Known rows, with every step that occurs:
T > F > D > K > U: [-10  17  -5  13  45   6   1  10   7 -44 -19  28  23  19 -53 -13  -9 -33
 -39 -19  -4   8   6   8  16  25  -7 -18 -33   3  16   1   5  -4 -11  -8
  -5   5   7  -5 -37 -12  14  -4   1   2 -60   6   1  -9   5 -30 -26  24
  -3  21 -10   9  82  -5]
D > K > T: [ -4  42   5   3  13  12  14  33  26 -30 -10  10  51   3 -30 -24 -12  -3
 -29 -18 -20 -13 -11  32  31   4 -19 -32 -30  13  10 -10  43   8  10 -36
 -28  10  -3  36 -35  -1 -15 -39  37 -13 -14   2  15  19  21 -39 -19  11
  37  -7   7  -8  23  28]
C > U > K > T: [ 15  12   0  12 -16  24   0  33  29   7 -24  17  25   6  25 -14 -17 -44
 -53 -17 -12  -4  -3  20  20  -6  -9  -8   1 -22   4 -35  14   6 -12 -28
 -24   2  15  35   7  -5 -13 -23  19 -19   0  -7  -6  20 -13 -21 -20  12
  17  -7 -21 -11  11  25]
T > F > U > C > P > K: [  0  -3 -13  18  -2  18  27 -15  -8  41  20  -3  23  23 -21  27 -40  35
 -55 -20 -12  12   8  28  12  -8  20  -9 -21  13  -7  -2 -18 -19 -37   5
  -3  17   0 -11   0  19  29   5 -14   5 -43  12  -1  10 -35 -21  47  -6
 -10  -6 -25  42  53 -12]
F > U: [-12  47  13  21 -20  20  13   1  -5 -14   4  20  22 -16   0 -11 -21 -13
 -21 -12 -26 -10 -19  55   8  19 -17 -22 -19  35  12  13  13   8 -19  -4
 -19  -9  12   0 -31  16   8 -39  -4   0 -21 -18  12  15  12 -22 -10  17
   5 -19   2  49  24   1]
K > D: [ -8  40   9   6 -18  27  -5  16  13  -5  -7  -1  12   5   6  -8  -6 -15
  50  -4   3 -25  12  22   1  31 -11  -7  -5  22  13   8   7  21  14 -17
 -11   6  10   5  -8   6   1 -26  34 -19 -18 -20  33   4 -10 -24  -7  -3
  14   1  -5  -5 -11   3]
K > D > F > U: [-10  33  14  26  -3  29   1  22   3 -23   0  19  11  -8 -26   0  -9 -18
  11 -13  -9 -10  -8  34   0  32  -9 -16 -18  23  20  19  -5  14 -17   5
 -25  25   3 -22 -23  15  31  -1  -1  14  -6 -20  13  47  17 -17 -16  -9
   1  22 -16  59   3  -3]
D > K: [-27  46  -3   4  -2  17  15  40   3 -16  -6  14  22  12 -44 -19 -22  -9
 -13 -27 -21  -5  -6  30  33  20 -19 -30 -28  16  13  -2  31   5   4 -25
 -10   9  -4  18 -54   1 -14 -40  31  -4 -22   0   6   8  20 -46 -15  11
  25 -12   1  13  29   2]
P > C > U > K > T > F: [ 36  -9  -8   4  -6 -12 -16  13  11  56 -10   7   2  28   1   9 -21 -56
 -52 -29 -22  38   9   2   3 -12   7  12  12 -13  21 -32  12   1 -32  -8
 -12  -8  13  27  42  19   2  -7  40  -6 -29  24 -33  40 -59 -31 -24  22
  10  15  -2  10  30  19]
Z > K > D > F: [-29  21  -7  14  20  20  -2  46  16 -24 -13   8  33  26 -43   0   0  -4
  54 -22  -7 -15  20  -8  -3  20  -4  19  -7  11   9  24  -9  12  12  -8
   3  21  -5   3 -16 -11  22  13  32  10  16 -22  20  27  11 -22 -13  29
   2  20   0  28  -1 -12]
U > C > P > K: [-24  11 -20   5 -11  40  29  21   2  44   7 -10  20  29 -13  21 -36  40
 -31 -16   1  -5   0   4  12   6  14 -19 -17  13 -16 -19  -6 -13 -11 -16
  -6   6 -12   3   7  13   7 -12  16  -9 -19  -9  18 -27 -18 -22  55 -16
   4 -26 -27  25  11  -4]
D > F: [-24  49   9  25 -10  10   3  51  11  -6  -8   6  21 -13 -52 -14 -26 -13
  -5 -29 -20  -5  -9  17  12   8 -10  -8 -21  18  19  14  16  17  10 -20
 -25  11   0   8 -29  12   8  -7  30  14   5 -10  15  18  18 -39 -12  12
  12   4  14  26  14   6]
F > T: [-56  56   9  22  10  13  10   1  16 -16   1   9  48 -23  -4 -20 -16  -4
  19   6 -15   3 -15  14  26  22 -22 -29  -2  26  16   0  28  15  10 -11
 -30  -6 -10  25  -3  10   3 -60  29  -3 -15 -27  26 -17  -1 -35 -11   9
   8 -17   3  21  25   5]
D > F > U > K > T: [ 12  23  12  25  -5  15  -2  37  23 -25   6  19  17 -16  -5  -1 -27  -9
 -68 -20 -19  -6 -25  45  23  12 -14 -22 -13   6  10   8  10   8 -10 -15
 -29  16 -12   4 -12   0   0  -3  -9  16  10 -10 -15  47  18 -20 -42 -17
  12   7 -22  45  23  22]
U > K > T: [ 13  31   7   7 -16   9  -7  23  32  -8   4   3  15   1  28 -11 -21  -3
 -24 -18  -8 -15   3  29  19   9 -21 -11  -1   9   3  -4  21  12  15 -41
 -19  -6  -2  32   8  -3 -24 -33  27 -14   0 -11   7   5  -7 -27 -32 -12
  28 -11  -9 -21   5  26]
T > F > D > K: [-24  29   2  12  24  -3   7  -3  15  -9  -5   9   7  13 -51 -17 -27 -18
 -47 -22 -13  13  20  28  23  21 -13 -15 -17  13  22  16   8   3  -2   1
   3  17   5   5 -35  14  12 -29  35   0 -55   2  -4 -11  -4 -58 -14  28
  17   6  11  10  71  -7]
Z > N: [-23  33  25  15  -2  25   1  15  -1 -15  -2  21   6  -5  25 -16 -28   5
  16 -12 -10  -8   5  26  21  13   4 -35  -7  34  29   1  21  14  15 -13
 -10  -9  10  30 -13  23 -42 -43  53 -14 -10 -56  39   1  11 -44 -23  18
  28  -2  27   7  11  -7]
C > U > K > T > F: [ 30  -1   5  10  -9   5  -8   8  30  20 -17  14  19  14   5 -13 -25 -45
 -41 -30 -19  10  19  17  20 -18  -6  13   3 -26  11 -24   7   9 -18 -23
 -24   9  23  41  13   6  -2  -6  29  -7 -16  16 -19  35 -35 -40 -23  23
  12   6  -6 -40  35  11]
K > U > C: [  0  27   9  12  -7  42  -1  45   3 -15  -2   8   4   6  -3  10 -11  25
  10 -13  16 -17 -15 -10  -9  15 -11 -12 -33   8  -2   0  17  -5 -15 -24
 -28 -23   5  -2 -17 -15   3 -18  -8  -4 -12 -20  34 -11   3 -12  31  17
  -6   3  -6  34  17  10]
Z > K > U > C > P: [-19  -2 -24  14  23  56  11  36   4 -21  -1   4  64  32 -12  11   6  34
   1 -20  11  -6   7 -28 -10  -4  21  -4 -21   3 -19  -3  -6 -31  -7 -12
  -9   6  -9   3 -21 -38  23   4 -17  -2   3 -22  23 -32  -4   7  64  49
 -18  -2 -26  45  25 -14]
K > T > F: [ 22  41  20  16   2 -10  -7 -11  29  -3   1   2  43  -7 -26 -16 -16 -10
   0 -15 -23  -7  17  35   7 -12 -10  10 -11  13  18  12  24  20   9 -29
 -31   7  14  45   0  15   2 -19  40 -13 -15  13  23  29 -19 -40 -16  20
  22   7  27 -38  33  16]
P > C > U > K: [ -8  -2 -20   3 -26  11  -1  44 -14  56 -16  12 -17  24   9   7 -24 -51
 -39 -27 -15  32 -13  -7   7  11  -1 -10   8  -2  17 -35   7  -5 -33  -4
   0 -24   9  -1  19  16 -12 -26  28  -4 -25  -5 -28   5 -33 -29 -20  20
   0  -6 -16  55  11   9]
P > K > T > F > U > C: [ 34   8  14  10   5   1  19 -12  16  19  14  12  12   8 -11  27 -28  37
 -50  -9 -10  -3  -2  38   0  -9  -7  -3 -32  18   5   6  -1   7 -41 -11
 -14 -10   0   5  16  18  12 -11   0   0 -32   9   5  41 -26 -18  13 -10
  12   6   6  25  46  16]
C > U > K > T > F > D: [ 17  -2   7  18   7   2 -11 -14  33   7 -29  14   8   7  15 -12 -22 -54
 -78 -12 -10  13  22  16  11   0  -6   4   8 -32  15 -16  -9   6 -14  -1
 -12  17  24  25  22  10  10  -6  26 -10 -28   3 -18  -1 -31 -34 -16  23
  12   4 -16 -10  54   8]
Z > K > T > F > D: [ -1  17   7  21  40  -8  -7 -29  30 -31 -12   6  56   9 -16  -9   3  -1
 -31  -2 -17  -2  31  20  -8  -3  -5  18  -5  18  12  35  -9  10  14   0
   5   5  13  31   8   2  19 -17  45  -7 -18 -12  10 -12 -11 -33 -11  58
  19   5  28   4  60  -3]
D > F > U > K: [-11  25   8  27 -18  15   3  46   3  -7  14  21  -6 -10 -13   1 -38 -12
 -49 -33 -18   3 -20  37  23  25 -13 -16  -8  15   9  12  -4   5 -15 -10
 -16  14 -11 -13 -27   2   2  -3 -14  23  -1 -13 -26  35  18 -28 -38 -13
   0   3 -26  68  29   3]
U > K > T > F > D: [ 14  17  15  14   4 -11 -16 -23  45  -4  -3   2   2   7  18  -5 -24  -9
 -55  -9  -1   5  33  27  10  13 -13   4  10  -1  10  12   0  15   4  -8
  -2  11   9  18  18  12  -5 -20  31 -12 -24  -5  -5 -15 -27 -38 -34   0
  21   4   1 -19  50  14]
C > P: [-26  37 -10  18 -10  35  15   7   5  12  -2  -4  56  -2 -10 -23 -21  -7
 -10 -15 -17  -9   9  27  18   7  13 -22  -6  16   2  -7   6  -3  19 -17
 -29  24   4  18 -18   5   4 -21  18 -11 -11  -8  21 -23  -2 -29  23   8
   5 -30 -16   2  15  -7]
C > U > K: [-12  12  -7  11 -31  28   1  38   5  22 -21  13  -7  12  19 -10 -28 -46
 -29 -28 -14   3   0   9  22  12 -12  -7  -1 -13   7 -24   5   1 -18 -16
  -9  -3  14  13  -9  -2 -14 -20  13  -8 -13  -7 -13   4 -16 -30 -15  19
   2 -13 -25   5  12  -4]

Rows:
[  0   9  -2   3   5  27  14  54  -5   5  -9  16  -6  30 -13  26 -18  25
  -4 -14  16 -21 -20 -14  -6  13  -9 -13 -43  16 -10 -19   4  -5 -25 -28
  -2 -42  -3 -16   3 -10  -5  -5  -7  -8 -21 -14  31  -7  -7 -10  16 -18
 -14   0 -20  18  21  12] -> P > K > U > C
[-11  13 -14  20  -1  57   9  29   3   1  -3   1  42  10 -10   7 -10  25
 -16 -18  19  -9  -5 -11   2   4  14 -23 -27  -7 -10 -27   6 -22  -8 -16
 -39   9  -5  -7 -14 -22  21   2 -20  -8 -11 -10  27 -25  -9  -3  63  15
 -13  -5 -35  35  15  -5] -> K > U > C > P
[ 15  -1  -9   7   7  11  19 -11  23  41   8  -9  46  24 -22  18 -28  45
 -40 -18   0   1  21   8  14 -22  20   3 -17  -1  -8 -18  -2  -5  -5 -23
 -15  19  -4  26  26  10  17   6  27 -13 -20  17  17   8 -42 -24  47 -13
  10  -2 -10 -24  34  13] -> U > C > P > K > T > F
[ 18  30   9  18 -14  14   1   9  24 -20  12  17  20  -9  34  -4 -24  -6
 -51  -5 -12 -14 -13  53  15  14 -20 -24  -6  21  -2   4  15   6 -13 -20
 -18  -2  -2  13  -1   2 -18 -36  -7  -6  -9 -11  -6  25   0 -16 -34 -11
  17 -11 -18  27  20  21] -> F > U > K > T
[ 10  37  21  21  19 -10  -7 -35  33 -18 -12   1  30 -10  -9 -14 -15 -14
 -42   1 -10  -6  22  37  -2   8 -11  -3  -4  18  23  16   6  18  10  -5
 -19   9  19  23  11  18  17 -24  35  -9 -32  -3  19  -5 -14 -41 -13  21
  22   6  21 -10  51  11] -> K > T > F > D
[-15  29  17  27  -9  26  10  41   1  -1  17   9   2 -16 -31  15 -29  36
 -38 -26  -9   4 -23  26  -6  18  -9 -20 -33  14  15  25   5  -4 -30   5
 -28  11  -9 -18 -36  14  30  -6 -16  27   0 -20  -2  27  13 -27  30  12
   5   9   0 100  26   4] -> D > F > U > C
[-18   4 -21   5  18  61  17  54   0 -12   2   7  42  25 -38  -1 -15  26
 -31 -28  15  -3  -7 -13  19   9  12 -40 -37 -14 -13 -33  19 -34 -12 -19
 -28  19 -14  -5 -49 -32  11  -3 -19  -4 -21  -1  10 -12   9 -15  57  11
  -2   2 -41  36  32   3] -> D > K > U > C > P
[  8  38  11  23 -12   2   2 -19  -2  -4  11  13  22 -12 -20  -8 -27 -18
 -15 -23 -26   6   3  51   8   7  -7  -3 -16  30  21  25   5   8 -24  -4
 -20   2  13   8 -25  18  16 -21   2   7 -34   6  -1  37 -15 -34 -16  24
   4  -2  17  23  50  -9] -> T > F > U
[-51  28   7  21  13  20 -11  38  31 -14   9   5   8   8  -5  -1 -19  -7
  33  -4   7  11   4 -21  34  42 -16 -12  14  -6  12  -7   7  21  15  -6
 -12  36 -29  -5  12  -3   6 -10  26  13   0 -22   0  16  -7 -27 -33 -35
  -2  22 -39  23   0   2] -> U > K > D > F > T
[-17  19   6  13 -12  21 -17  54  20   2   0   4 -18  20  -6   5 -21 -11
  28 -29  10  -7  12  -2  19  37  -8   4   2  -3   8   4   0  17  13 -18
  -2  31 -13 -10 -10  -3  -1  15  27   8   3 -10   4  22 -10 -29 -38 -29
   5  20 -33   6 -12   3] -> U > K > D > F
[ 20  33   9  11  21  -3  12  -5  18 -28   6  23  51   0 -45 -14 -15 -12
 -52 -23 -30   0   0  54  32  -3 -12 -22 -36  15  23   5  29  -2 -23 -14
 -28  22   6  23 -40   5   9 -28   5   3 -37  22  -9  60   7 -38 -25  19
  25   8  11  14  66  11] -> D > K > T > F > U
[-22  26  -4   9   8  29  -1  19   7 -21 -10   0  33  28   1  -1  10  -2
  64  -8  -3 -21  24   2  -8  23  -5  14  -5  23   5  21  -8  12  15  -8
  12   5   4  11  -6 -12   5 -19  35 -12  -5 -25  35   1 -10 -20  -8  35
   6   4   0  10  -3 -13] -> Z > K > D
[-17  39   8   8  27  13   8  10  29 -42 -18  18  43  -3 -24 -24  -6  -9
 -73   0 -10 -10  -3  39  23  27 -22 -42 -26  14  12  -3  22   6   8 -12
 -15  16   0  14 -21   3  -6 -48  35 -16 -29 -15  12 -16  28 -38 -17  10
  38  -6  -4  22  44  19] -> F > D > K > T
[ 19  12   5  12 -19  13 -11 -17  11   6  15   4 -19  23  22  10 -26 -17
  15 -21   3   3  29  34  14  30  -9  10   7   8  10  15 -14   9 -19   3
   6  21   8 -11  -7   3   5   3  -3  -2 -36   1 -11  39 -42 -20 -36 -15
  -6  18 -24   5  22 -14] -> T > F > U > K > D
[-21   9   4  22  12  39   3  36   9 -22  11   8  11  18 -23  25  -3  41
  16 -16   2  -7   2  -1 -17  21  -2   4 -23  11   6  36 -17  -5 -23  12
   2  24 -18 -27 -21 -11  42   9 -13  25   5 -30   6  33   4  -8  31  38
  -2  29 -10 107  10 -18] -> Z > K > D > F > U > C
[-18  39  10  16  -2  21  -3  42  12  -8 -11   1  12   3 -36  -7 -11 -14
  37 -19  -3 -15   7   6   4  29  -7  -4 -13  10  18   7   2  24  12 -11
 -20  25   0  -8 -15  10  21   3  31   9   1 -16  28  28   4 -29 -15  -6
   4  23  -7   9 -11   4] -> K > D > F
[ -1   1  -9   7 -31  38  -5  34   6  20 -24   8 -15  27  33  -5 -19 -51
  11 -18   5  -7  17   4  16  30  -8   3  10 -26   4 -30 -11   3 -15 -12
  -1  14  17   0   5  -6  -3  -7  20 -11 -19 -13   3  13 -28 -20 -16  -2
   4   7 -42  -2 -11   3] -> C > U > K > D
[-17  26   1  25 -20  50  18  -1  -2  14  17  -4  38 -10   8   3 -28  33
 -49  -8  -4  -1  -5  35   7  10  13 -31 -15  10  -9   0  -4 -25 -25   6
 -30  23  -5 -10 -23   3  25 -26 -26   3 -19 -17   8  -9  -2 -12  69  20
   3 -19 -23  81  18  -9] -> F > U > C > P
[ 10   9 -14  16   3  37  33  -3  14  11   8   9  58   6   6  18 -21  44
 -79   3  -4  -9 -18  39   9  -5  13 -33 -26  15 -11 -24  -4 -15 -26  -8
 -22  12  -8   0  15   6  14 -17 -12  -8 -18  -8  13  11  -9  -4  52 -19
  10 -16 -35  48  20  17] -> F > U > C > P > K > T
[ -5  26   4   4 -29  27 -10  24  14  10   1  -4 -17  24  34   2 -18  -7
  39 -15  13 -15  21  12  14  43 -20   0   8   7   2   4  -3  14  12 -23
   5   8   2  -3   1  -5 -14 -20  27 -16 -16 -15  16  -1 -25 -26 -26 -26
  10   6 -28 -16 -12   2] -> U > K > D
[-26  25  -8   9  37  29   9  32   6 -56 -26  35  22  12 -32 -17  -4 -28
 -48  -9   2  -7 -17  12  13  36 -16 -41 -35  11   8 -16   9  -8  -5 -11
  -9  -2   1 -14 -40 -17  -1 -28   0  -7 -43 -16  12 -24  34 -19 -21   9
  -2   3 -24  34  55   3] -> F > D > K > U
[-66  25   0  23  49  20   2  28  28 -36  -9   9  59  10 -34  -7   9   0
  63  -2  -8   9   5 -26  14  23  -6  -2   1  15  16  14   3  13  13   5
  -9  29 -23   5  -2 -14  31 -15  34  17  13 -34  19  19   6 -23 -15  22
  -2  23 -11  45  10 -11] -> Z > K > D > F > T
[ 17  -2 -13   5 -14   8  -1  35   6  39 -26  14  10  18  20   3 -15 -45
 -60 -15 -15  21 -12   1   3  -1   2 -13   8  -8  17 -43  16   0 -25 -11
 -13 -17   9  19  34  10  -9 -28  36 -11 -11  -3 -21  22 -31 -26 -23  12
  16   0 -21  40   6  28] -> P > C > U > K > T
[-25  15  -1   9  28  44  11  46   4 -40  -9  20  -5  18 -26   2  -6  22
 -54  -6  26  -4 -11  -1   4  38 -18 -39 -39  -5   2  -6  12 -22 -22  -3
  -6  -6  -5 -22 -34 -20  10 -22 -12   0 -40 -22  11 -35  17 -21  25  22
   1  12 -19  66  51   4] -> F > D > K > U > C
[-18  14 -21   1  -1  38  20   5   7  25 -14  -1  37  34  -1   5 -17 -11
  19  -3   1 -16  17  11  18  23  21 -19  -5  20  -8 -27 -17   3   7 -14
   4  28   3  -7  12   7   6   2  28 -23 -23  -4  36 -10 -17 -16   6 -44
   2 -13 -50 -22  -7  -8] -> C > P > K > D
[-20  38  17  20   6  -5  -2 -28  12  -2  -7   3   3   0 -19 -10 -22 -19
 -22  -9  -8   6  24  31  -2  18  -8   0  -3  18  22  27  -6  15   1   7
  -1   3  15   6  -4  28  17 -25  34  -2 -41  -6   8 -26 -14 -49 -10  29
   8   0  20   7  56 -11] -> T > F > D
[-49   1   1  24  15  33  -4  43  24   2 -21  21  11   6  -5  -8 -17 -49
   5 -11  -4  19  -7 -29  35  27  -8 -14  10 -36  20 -35  -2  14  -8   9
 -20  39 -12  -6  13  -6  19   0  12  17   2 -15  -9  29  -9 -22 -20 -15
  -4  23 -54  34   3   1] -> C > U > K > D > F > T
[-11   4   6   8  37  21   3  21   5 -31  -4  14  -4  28 -48  10 -18  17
 -48 -23  18  12  11  -8   4  25  -8 -17 -41 -11   9   3   5 -17 -23   4
  -4   2  -1 -17 -36 -13  23  -4  -4   9 -53   0  -2 -17  -3 -33  20  30
  -4  27  -5  42  75  -3] -> T > F > D > K > U > C
[-14   6 -18  17 -11  38  33   5  -9  32  12   9  28  12   2  23 -36  39
 -61  -8  -7  -2 -15  31  11   7  15 -34 -22  20 -11 -13 -17 -20 -37   2
  -6   7 -12 -16  -1  11  16 -11 -18   2 -27  -9   8  -9 -14  -8  50 -18
  -1 -24 -41  67  25  -5] -> F > U > C > P > K
[ 35  27  28  17  -3   9   3 -14  22  -2  24   4  22 -11 -10  11 -21  37
 -35 -12  -3  -3   6  43  -7  -9 -12   0 -24  11  13  22  17  -5 -34  -5
 -34   5   7  16  -9  15  23 -25  -4   3 -21   2   6  41 -23 -26  30  27
  18  14  25  37  41  12] -> K > T > F > U > C
[-17   1 -20   2  -9  50  20  18   6  42   0 -12  14  42   3  23 -22  38
  11  -1  23 -17  18  -7   7  26  16 -11  -7   3 -14 -23 -21  -8  -7 -11
   1  21  -9 -20  16   1  12   3  19 -19 -21  -9  37 -19 -32 -10  52 -37
   5  -5 -44  12 -12  -2] -> U > C > P > K > D
